What can hang from each mark:
z465: z40 z479
z40: z28 z465
z624: z576
z570: z28
z576: z479 z570
z767: z28
z28: z40 z570 z767
z479: z576

Each row was made from one small tree. Brackets hold a mark, then the marks that hang from it, in the order of their numbers. Every link used is in the known rows. Write each row's tree.
Known rows:
{z767 z28}: [-16.1  13.8   4.6  12.5 -23.0  14.6 -15.7 -13.8   0.4 -31.3  23.4  -4.5
   1.5   1.7   1.0 -13.1  14.8  21.8 -13.4   8.8]
{z40 {z28 z570 z767} {z465 z479}}: [ 52.1  26.6  30.7 -51.5  10.2 -12.0 -40.9  21.4   4.5 -27.1  31.9 -12.9
 -22.7 -24.6  47.6  14.1 -28.8  13.9 -46.4  -5.7]
{z479 {z576 {z570 {z28 z767}}}}: [  9.3 -27.2 -16.9 -23.0  67.4 -27.0 -16.2  13.8   6.6   1.4 -14.9  -3.2
  -7.6  -2.0  36.1  45.1 -63.1 -19.5  -3.7  -0.3]
{z40 z28}: [ 19.6  30.7   5.1 -10.4  13.8  -3.8  -4.6  15.8   7.0 -14.8  19.8 -17.9
 -12.6  20.8  14.3  24.6 -13.1   7.7   0.3  -6.6]
{z40 z28 {z465 {z479 z576}}}: [ 51.7  30.4  -8.3 -61.6  17.3 -10.0 -49.7  22.6 -23.4  -2.2  10.9 -35.8
 -25.9   0.9  29.4   5.9 -43.1  -3.9 -41.1  -1.1]
{z624 {z576 z479 {z570 z28}}}: [ 17.7  -4.1 -10.3  32.1  -6.1 -14.1  -1.1  43.7  20.6   9.2  -5.3 -14.7
 -12.4 -27.6  35.5   9.0 -44.1  24.4 -40.4  -7.4]
{z570 {z28 {z40 z465}}}: [ 24.3   3.8  18.2 -47.2  15.7 -26.6 -38.3   6.1   4.4   0.1  29.0  10.5
 -20.0   3.2  53.2  13.7 -50.6  22.4 -57.5 -24.8]
{z28 {z40 z465} z570 z767}: [ 18.6 -27.1  48.1 -50.4 -30.3 -31.0 -22.8 -23.9   2.3 -10.6  37.1  21.2
   1.4 -46.0  54.7  10.5 -48.7  10.1 -57.3  -0.4]
{z576 z479 z570}: [ -7.9   8.4   2.3  21.9 -16.2  -5.6  17.3 -11.2  14.1  37.9 -11.7 -39.4
   8.1 -30.4  20.3  -2.0 -32.3  34.8 -41.7  -8.2]
{z28 z40}: [  1.7  -8.1   7.2 -16.5 -19.5  -3.6 -12.2 -30.8  -4.2  -5.3   9.8   3.2
   9.0   3.3  12.2   0.3 -22.0  -2.0 -16.9 -16.7]
{z465 {z40 {z28 z767}} {z479 z576}}: [ 55.6  13.9 -14.5 -57.0  23.9  11.0 -46.8  28.4   6.5 -34.5 -15.5 -17.5
  16.5  23.9  -5.5  -4.0 -27.3 -41.4  -3.3   6.2]
{z570 {z28 z767}}: [  7.8 -12.8  -2.8 -17.5  52.3 -14.1  -2.9  25.7  37.3 -37.7   9.6  22.1
 -13.6  12.7  27.5  22.8 -14.4  -4.4   4.2  -0.4]
{z40 z28 {z465 z479}}: [ 43.3  51.1   9.2 -38.3  17.3  -8.4 -41.5  34.7  -7.3  -2.1  22.4 -38.4
 -18.6   7.1  32.6   1.2 -18.8  14.4 -42.6 -23.2]
{z767 {z28 z40 z570}}: [ -1.3   2.3  32.8 -11.8 -62.2  14.8 -42.7 -63.4 -15.8 -25.8  36.9  10.8
  -3.7 -18.8  17.3  -3.7 -22.0  35.1 -41.2  -5.5]
{z465 z479}: [ 14.7  11.2 -13.0  -4.0   5.3  14.0 -26.3   0.7 -11.5  -2.9 -11.6 -16.7
   1.3   4.4  -6.0 -15.4   7.7  -3.3  -6.3 -15.4]
{z465 {z40 z28}}: [ 36.0  41.9   9.9 -18.7  -0.6   6.9 -22.4  31.5  11.8  -7.0   6.6 -12.5
   3.5  26.9  -8.8   0.3  -8.2   2.6  -9.4 -14.8]
{z40 z28 z465}: [ 28.2  36.3  20.0 -30.1   9.2 -22.6 -14.6  35.6   4.7  -2.3  31.0 -23.8
 -18.6   1.3  39.8  17.6 -26.4  23.6 -35.4  -7.7]
{z28 {z40 z465} z570}: [ 24.1  -7.9  45.6 -43.3 -45.8 -19.2 -36.4 -32.3 -19.3  14.8  30.7  13.9
 -12.1 -41.6  45.1   2.7 -49.4  27.5 -64.9 -10.6]
{z570 {z28 z40 z767}}: [ 11.1 -21.6   4.0 -35.0  31.7 -17.3 -20.4  -4.5  31.0 -41.0  19.0  24.4
  -1.3  13.9  44.5  23.3 -37.2  -5.3 -14.6 -15.8]
{z40 z465}: [  9.2   6.1  16.8 -18.3  -4.2 -18.0 -12.1  17.0  -4.5  11.9  14.5  -5.8
  -3.5 -20.5  24.9  -5.0 -10.3  13.5 -35.9   1.4]
{z570 {z28 {z40 {z465 z479}} z767}}: [ 32.4  -4.4   5.5 -61.5  38.9 -24.5 -52.1  16.1  16.5 -29.3  18.7   2.3
  -7.8   1.4  63.8   3.4 -41.9   1.0 -57.5 -30.5]
{z576 z479}: [  2.4   1.1   2.6  -3.3 -26.7   6.3  15.6 -10.6  27.7   6.4   3.2 -14.5
  -0.5 -22.5   6.2 -17.3 -10.3  30.2 -31.8  11.9]
{z767 {z28 {z40 z465} z570}}: [  7.7   7.2  50.5 -31.6 -66.5  -6.7 -53.0 -42.6 -18.0 -13.4  50.7   8.4
  -8.9 -39.2  41.7  -7.5 -33.4  48.8 -77.6  -2.4]

Write each row's tree:
[ 40.9  36.2  43.9 -39.1 -13.2 -18.1 -28.7  16.7  -5.5   4.9  40.0  -5.0
 -37.7 -24.8  38.8  26.9 -39.5  37.6 -47.2  -1.1]  {z40 {z28 z570} z465}
[  2.6 -15.2   5.9 -14.7  18.3 -22.9  -4.3 -17.9  46.5   0.3   8.7 -16.4
   8.8 -15.2  60.6  23.6 -72.7  27.3 -56.3 -25.0]  {z576 z479 {z570 {z28 z40 z767}}}
[ 19.3 -12.3 -13.6 -31.8  33.3 -20.4 -41.6 -27.8 -18.3  22.6 -11.1 -10.5
 -13.5   7.9  38.0  39.3 -86.2  -2.4 -28.7 -26.6]  {z479 {z576 {z570 {z28 z40}}}}
[ 41.6  16.1  33.7 -33.4  -5.7   1.6 -23.1  22.2  22.9 -30.8  16.2  13.7
   0.8  -2.4   5.1  13.5 -22.4   1.1 -11.4   2.9]  {z465 {z40 {z28 z570 z767}}}
[ 19.0 -13.8  21.8 -56.4  29.2 -36.4 -26.4  13.2  26.6 -27.9  33.7  15.0
  -6.1  -3.9  69.0  20.7 -49.3   6.7 -47.3 -14.1]  {z570 {z28 {z40 z465} z767}}
[ 36.3  15.5  46.0 -48.1   3.8 -30.6 -16.3  20.2  17.1 -23.1  47.2   1.9
 -22.2 -32.9  53.6  32.8 -40.2  18.3 -40.0   7.9]  {z40 {z28 z570 z767} z465}
[ 66.1  49.6  17.5 -34.8 -13.5  28.0 -62.0  16.1 -12.3  -4.5  -2.2 -12.7
  -9.3   9.7 -15.9 -10.1 -16.8  16.6 -26.9 -23.6]  {z465 {z40 {z28 z570}} z479}
[ 67.3  26.7  11.3 -71.7  -5.5  -5.3 -62.1   2.1 -36.7   4.5  18.8 -20.2
 -41.0 -22.3  30.0  16.6 -54.6  12.5 -52.5   8.9]  {z40 {z28 z570} {z465 {z479 z576}}}
[ 15.6  -3.9 -22.1 -14.5  52.2 -15.9 -28.1   3.3 -16.7  25.2 -20.7 -12.5
 -22.8   5.3  23.7  40.3 -61.7  -3.7 -13.7  -9.6]  {z479 {z576 {z570 z28}}}
[ 18.8 -14.6  13.7 -48.6  -3.2 -20.5 -35.7  -3.3   2.5 -20.1  13.5  -8.8
  19.8 -15.6  51.0 -13.4 -27.8 -11.6 -53.3 -20.7]  {z28 {z40 {z465 z479}} z767}
[ 13.8 -32.5 -11.9 -38.4  45.3 -33.0 -25.0 -17.4   3.5  -4.5  -4.2  -2.2
   4.6   1.2  53.1  44.3 -86.6 -22.3 -23.3 -13.5]  {z479 {z576 {z570 {z28 z40 z767}}}}
[ 46.2  30.4  -0.2 -32.3  20.7  11.1 -34.4  42.5  21.2 -37.2  -2.5 -17.8
  19.7  26.0  -3.3  -9.2  -0.8 -17.9  -8.4 -18.2]  {z465 {z40 {z28 z767}} z479}
[ 29.3  -3.5  -5.3 -45.0  -3.6 -23.0 -58.5 -25.0 -44.5  44.1 -14.0 -41.2
  10.2 -23.7  46.6   1.6 -73.7 -11.1 -69.5 -29.2]  {z28 {z40 {z465 {z479 {z576 z570}}}}}
[ 50.7  52.6  -1.7 -24.4   5.0  22.3 -48.3  32.9  -2.5 -13.6  -9.3 -26.0
   5.7  32.2 -17.2 -15.8  -2.0   1.0 -15.7 -29.6]  {z465 {z40 z28} z479}
[ 35.1 -17.3  34.9 -55.6 -23.1 -14.3 -47.0 -21.2  -6.5 -13.0  21.9   8.0
   5.0 -41.3  50.9  -6.2 -39.2   6.2 -63.5 -17.3]  {z28 {z40 {z465 z479}} z570 z767}
[ 28.2   6.1  27.5 -27.7   4.1  -9.7  -8.1   2.9  15.3 -34.1  33.7   8.2
 -15.9 -14.5  30.3  35.7 -25.2   6.1  -3.9   9.6]  {z40 {z28 z570 z767}}
[ 18.5 -12.5  -0.3  14.7 -22.2 -19.3 -13.7  14.3  16.0   4.4   4.2 -13.0
  -1.7 -25.2  50.3  10.3 -70.2  21.8 -58.8 -25.0]  {z624 {z576 z479 {z570 {z28 z40}}}}
[  5.0 -11.3  -4.5  42.7 -45.0 -11.3  16.4  23.7   9.1  17.5 -11.2 -24.4
  11.8 -49.6  22.3  -8.2 -29.5   8.5 -35.3   2.7]  {z624 {z576 z479 z570}}
[  8.6  16.5  -2.4   8.7  24.1  -4.2  -4.0  10.8  27.4  29.4  -8.0 -29.5
 -17.6 -12.8  27.0  13.2 -47.3  50.8 -48.2 -19.0]  {z576 z479 {z570 z28}}
[ 22.2  20.7  34.0 -36.4 -59.7   7.7 -77.1 -43.5 -31.7 -14.4  40.5  -8.4
 -10.7 -32.1  35.4 -24.1 -23.9  42.5 -82.0 -18.0]  {z767 {z28 {z40 {z465 z479}} z570}}
[ 10.0   5.2   3.5  -6.1   4.2 -11.0 -15.1 -19.3  24.3  25.6   2.4 -28.9
  -6.9  -9.4  47.5  16.2 -72.6  49.3 -63.2 -37.6]  {z576 z479 {z570 {z28 z40}}}
[ 61.0  27.9  20.2 -38.6   2.2  17.0 -48.1  24.2  10.4 -34.3   3.6  -2.4
   2.8   3.6   0.4  -2.4 -13.3  -1.4 -18.2 -13.4]  {z465 {z40 {z28 z570 z767}} z479}
[ -6.1  10.3  29.9 -25.4 -47.7 -11.2 -37.8 -28.3  -7.0 -18.1  42.7  -8.0
   6.1 -11.9  41.3 -10.7 -20.0  31.2 -67.8  -8.5]  {z767 {z28 {z40 z465}}}
[  8.9 -35.9  29.2 -33.0 -28.4 -14.1 -11.7 -41.0   6.4 -24.8  21.9  23.9
  10.5 -25.3  32.5  15.7 -37.2  -2.9 -21.4   2.4]  {z28 z40 z570 z767}
[ 74.1  28.9   5.0 -58.1 -14.6  25.9 -70.5   2.2 -29.9  -4.1 -10.0  -7.0
 -18.2   6.6 -21.7  -2.0 -42.4  -4.2 -27.0   0.4]  {z465 {z40 {z28 z570}} {z479 z576}}
[ 34.0   0.4 -10.6 -49.8   5.8  -7.9 -43.3   7.1 -32.0  14.4 -11.0 -17.0
 -12.5 -18.3  17.8 -16.9 -28.5 -11.7 -42.1  10.2]  {z40 {z465 {z479 z576}}}
